What can hang from each mark:
godakav: bonapu medur
medur: fasi godakav lazof limasi padef
bonapu: bepul fasi godakav lazof
fasi: medur
limasi: bonapu
padef: bonapu
bepul: medur

Known rows, with every way that one mark hangs from another:
(medur (godakav (bonapu fasi)) limasi): [  2  26 -12   9  -5  15   8   2  25   2 -31   8 -12  22   5  13  -1   4
  11   0   9   4  11]
(padef (bonapu fasi)): [ -4  24 -11  10   9   7  21  23  10  -2 -17 -13  -3  -1  16   5   5   1
  10   3  -5   8  -6]
(padef (bonapu godakav)): [ -8  10   4   6  -1  -6   7  12  -4   7  -8  -1  11   5   5   4  -5   4
  -7   8 -12   5 -14]
(fasi (medur limasi (padef (bonapu godakav lazof)))): [-13 -21   5  -4  10  -5   0  -8 -10   7  14   7   4  -5 -11  -4   5   5
 -17  16 -18 -12   5]
(padef (bonapu bepul)): [ -4  -2   0   1   9 -12   9   4 -14  -1   5 -10  24   2  -5  -5  15 -12
   4  11  -2  14 -21]
(godakav bonapu): [ 10  22  -6  14   1  -1  16  18  -4   7   0  -2  11   8   9  -1   6  -8
   2  -3   7  16 -20]
(medur fasi lazof (limasi (bonapu bepul godakav))): [  1  -7  17  -2  -4   9 -11   4   8   9 -25  15  13   9 -10   0 -16  -7
   9  -8 -13  -7  15]
(medur padef): [  0  12  -2   6   4  -5   0   7 -20  -8  23  -8  -8   2  20  -3   0   4
   4  -8  17   6 -10]
(bonapu bepul (godakav (medur limasi)) lazof): [ -4 -18   0 -25   0  -8  -9  -7   5 -13 -16   2  16  11 -35 -20  19 -24
  -5   0 -18   3  -7]
(fasi (medur lazof limasi padef)): [-10 -11   7  -6   7   1  -6  -3 -13   7  24   7   2  -8  -1  -9  -1  -8
  -3   3   2 -10   8]
(fasi (medur godakav lazof limasi padef)): [-13  -6   6  -6  -2  -1 -14 -20  -5   8  15  10  -1  -1  -5   0  -5   2
  -6   4   3 -11  12]
(bepul (medur fasi (godakav bonapu) lazof padef)): [ 19  -6   4  10 -17   3  -7 -19   4   3  10   6  -9 -16   8   9 -16  17
 -13   2  17  -9   1]
(limasi (bonapu fasi (godakav (medur lazof padef)))): [  1  17   5  -1   6  -1  10  24  10   9 -13  -5 -22   5  -2  -1   0  -1
  -2 -16 -17  13   2]
(medur fasi godakav lazof limasi): [  0   8   4   3 -15  24 -15  -7  19   5 -33  12   3   2   7  12 -26   5
   6  -2  14 -20  22]
(bonapu bepul lazof): [  0   2  -4 -12   5  -9   1 -11  -1 -25  -4  -7  24   6 -13 -23  26 -21
   7  -5 -11   9 -22]
(bepul (medur fasi lazof limasi padef)): [ 11 -23   7  -2  -6  12 -13  -4  -3  -6  14   4 -14 -20  10   0 -21   8
  -2   2  19 -22  12]
(godakav (medur limasi (padef bonapu))): [  5 -20   1   1  14  -2   6  19 -17  15  14  -9 -10  -9  -7   3   3  -6
 -13  15  21   2   2]
(bonapu (godakav (medur fasi limasi padef)) lazof): [  4 -13   0  -9  -3  11 -11   3   2  -4 -13   3  -8  -4  -4  -2  -7   3
 -10  -6   0 -15  14]
(padef (bonapu (bepul (medur limasi)) godakav lazof)): [  0 -33   8 -15   1 -12  -3 -20   6 -15  -5   4  16  -2 -31 -14  14  -6
 -15  22 -25  -6 -13]
(padef (bonapu bepul (godakav medur))): [ -7  -9   1  -7   4 -18   5   9 -12   7  -1  -8  22   2 -19  -4  14 -14
  -7  10 -13  15 -18]
(bonapu fasi (godakav medur) lazof): [ -4  21 -14 -13  -1   8   9  16  27 -17 -35  -9 -10   4  -4 -11  13  -8
   2 -17 -24   4  -5]
(bepul (medur fasi (godakav bonapu) lazof)): [ 18   5  -2   6 -19   7  -1 -10  20   6 -11   2   4 -12   3   8 -15   9
  -8   1   6  -7  -8]
(bonapu bepul fasi (godakav medur)): [-14  15 -15 -16   0  -7   4  14   8 -15 -17 -10   2  14  -6  -9  16 -16
  21 -18 -18  18  -6]

Rows:
[ 14  12  10  20 -15  12  -8 -15  -3  10  -2  14  -2  -5  14  14 -17  13
  -9  -2  25  -7  12] : (medur fasi (godakav bonapu) lazof padef)
[  3  11   8   9 -15  11 -16 -15  -2  -1  -2   7  -6  -6  20  10 -22  17
  -2  -9  23 -12  13] : (medur fasi godakav lazof padef)
[ -1  -4  16  -1  -8   7 -19 -20  -3  -3   2  17 -12   6   0   2 -12   4
  -7   7  23 -13  17] : (medur godakav lazof limasi padef)
[  7   4  -4  -3 -19   7  -9 -12  21  -3 -11  -4   0 -13   8   6 -19  10
  -1  -4   3 -11  -5] : (bepul (medur fasi godakav lazof))
[ -8  34 -17   3  15  -3  27  29  18  10  -9 -20  -5   9  10   1  10  -2
  18 -20 -30  17 -10] : (limasi (bonapu (fasi medur)))
[ -4 -16  -1  -8 -11 -15 -14 -15 -13 -20  22  -2   1  -3   6  -4  -5  11
   9  -9  -4  -1  -6] : (bonapu (bepul (medur fasi padef)) godakav)
[  5   2  -1  19   4   7   5  12 -19   6  11  -8  -2 -15  27  14 -13  17
   0   3  20  -6   4] : (medur fasi (padef bonapu))
[ 14  -5   4   8  11  14   0   7   1   4  -6  -1 -14   0   8   6 -10  12
  -1  -7   6 -11  17] : (medur fasi (limasi (bonapu lazof)) padef)
[-11  -2   6  -2   1 -15   2  -1 -11  -2   0   1  23   8  -8  -4   8  -7
   0   9 -15  11 -16] : (padef (bonapu bepul godakav))
[  2   6  10  11   8   8   6   7  -6  -5   3   1 -12 -13  12  -2   1   1
  -5   7  10  -4   6] : (medur lazof (padef (bonapu fasi)))
[  9  -2   8   6 -15  16 -13 -19  11   8 -26  21  17   6 -11   9 -10  -7
   5   4  14  -9  17] : (medur fasi (godakav (bonapu bepul)) lazof limasi)
[  0 -12   9  -5  -8  11 -15  11  -6   9  -6  10  -9  -6   2   3 -21   0
  -6  -6  12 -13  18] : (bonapu (godakav (medur fasi lazof limasi padef)))
[ -1 -19  15   1  12   9  -4  -7 -10  -9   4  12  -7  -6  -8  -6   8 -10
   2  16  12  -8  20] : (medur lazof limasi (padef (bonapu bepul fasi)))
[ -2   7   5   6  -4  -8  -1 -18  -8  15  21   9   7  -4  -4   0   5   0
 -14   2  -1   4  -5] : (fasi (medur (godakav bonapu) lazof padef))
[ 18   2 -14   9   1  14  11  32   3  24 -16  -5   3  -4   1  11  -5 -11
   1  -2  18   3   4] : (godakav bonapu (medur fasi limasi))
[  1   7 -12  -1  12  -4  15 -10  -1 -15  10  -3   7   0  -9 -15  37 -14
   7  -6 -17  13  -8] : (godakav (bonapu bepul (fasi (medur padef)) lazof))
[-14 -24   1  -3  17 -13   1  -6 -26   8  33  -2  12  -5 -10  -3  14  -6
   0  15  -3   0   1] : (fasi (medur limasi (padef (bonapu bepul))))
[ -1 -11  -4 -11  -6 -24 -10 -28 -10 -21  29  -8   0   5  -4  -6  11   5
   4   0   6  10 -16] : (bonapu (bepul (medur godakav padef)))
[ -6  -8  -2   2  15 -10  11  -3 -14   4  25  -9   9 -15  -2  -7  16   0
 -15  10 -13  -1 -12] : (fasi (medur (padef (bonapu lazof))))
[-10  -3  -5  -8   1 -11   9  -1  11 -15  -6  -7   2   1  -6  -4  11   2
   8   7 -25   7 -12] : (padef (bonapu (bepul medur) fasi godakav))
[-19  11 -12  -7  -2  -2   0  -5   9  10  -1  -2   8  11  -2   6  -1   2
   6   1  -9  -1   1] : (fasi (medur godakav limasi))
[-13  -5  -7  -3   9  -4   0   3 -17   5  28  -3  -2   0   6  -2   2   0
   5  -1   2  -2   4] : (fasi (medur limasi padef))
[ -7  37  -5   5   4   0  17  27  21   2 -26  -7 -12  21  12   3  -3   7
  15 -22 -28  16  -6] : (limasi (bonapu fasi godakav))
[  6 -16   4 -11  -3   3  -5   1  11  -7   2   2  -3  -9  -6 -11  -7  -9
  -3   7   2 -10  -7] : (bepul (medur lazof limasi))
[  8  -6   1  12  -8   7 -11 -20 -10   3   3  13  -1  11   4  17  -7  11
   7   2  28  -3  21] : (medur fasi (godakav (bonapu bepul)) limasi padef)
[ 13  17 -15  10   8   3  19  27  -3   5   5 -12 -19  -3   8   2  15  -8
   1  -8  16  19  -4] : (godakav (bonapu fasi) (medur padef))
[  3 -10   4  -3   0 -19  -2  -2  -6  -2  16  -7  -1   5  -1   0  -3  13
   4 -12 -17   9 -10] : (limasi (bonapu (bepul (medur fasi padef)) godakav))
[  5  -1  -6  -3   2  -3   3  -6  20  -4   4  -7 -37  10   3  11  -4  23
   2   0   1   0   8] : (bepul (medur godakav (limasi (bonapu fasi)) padef))
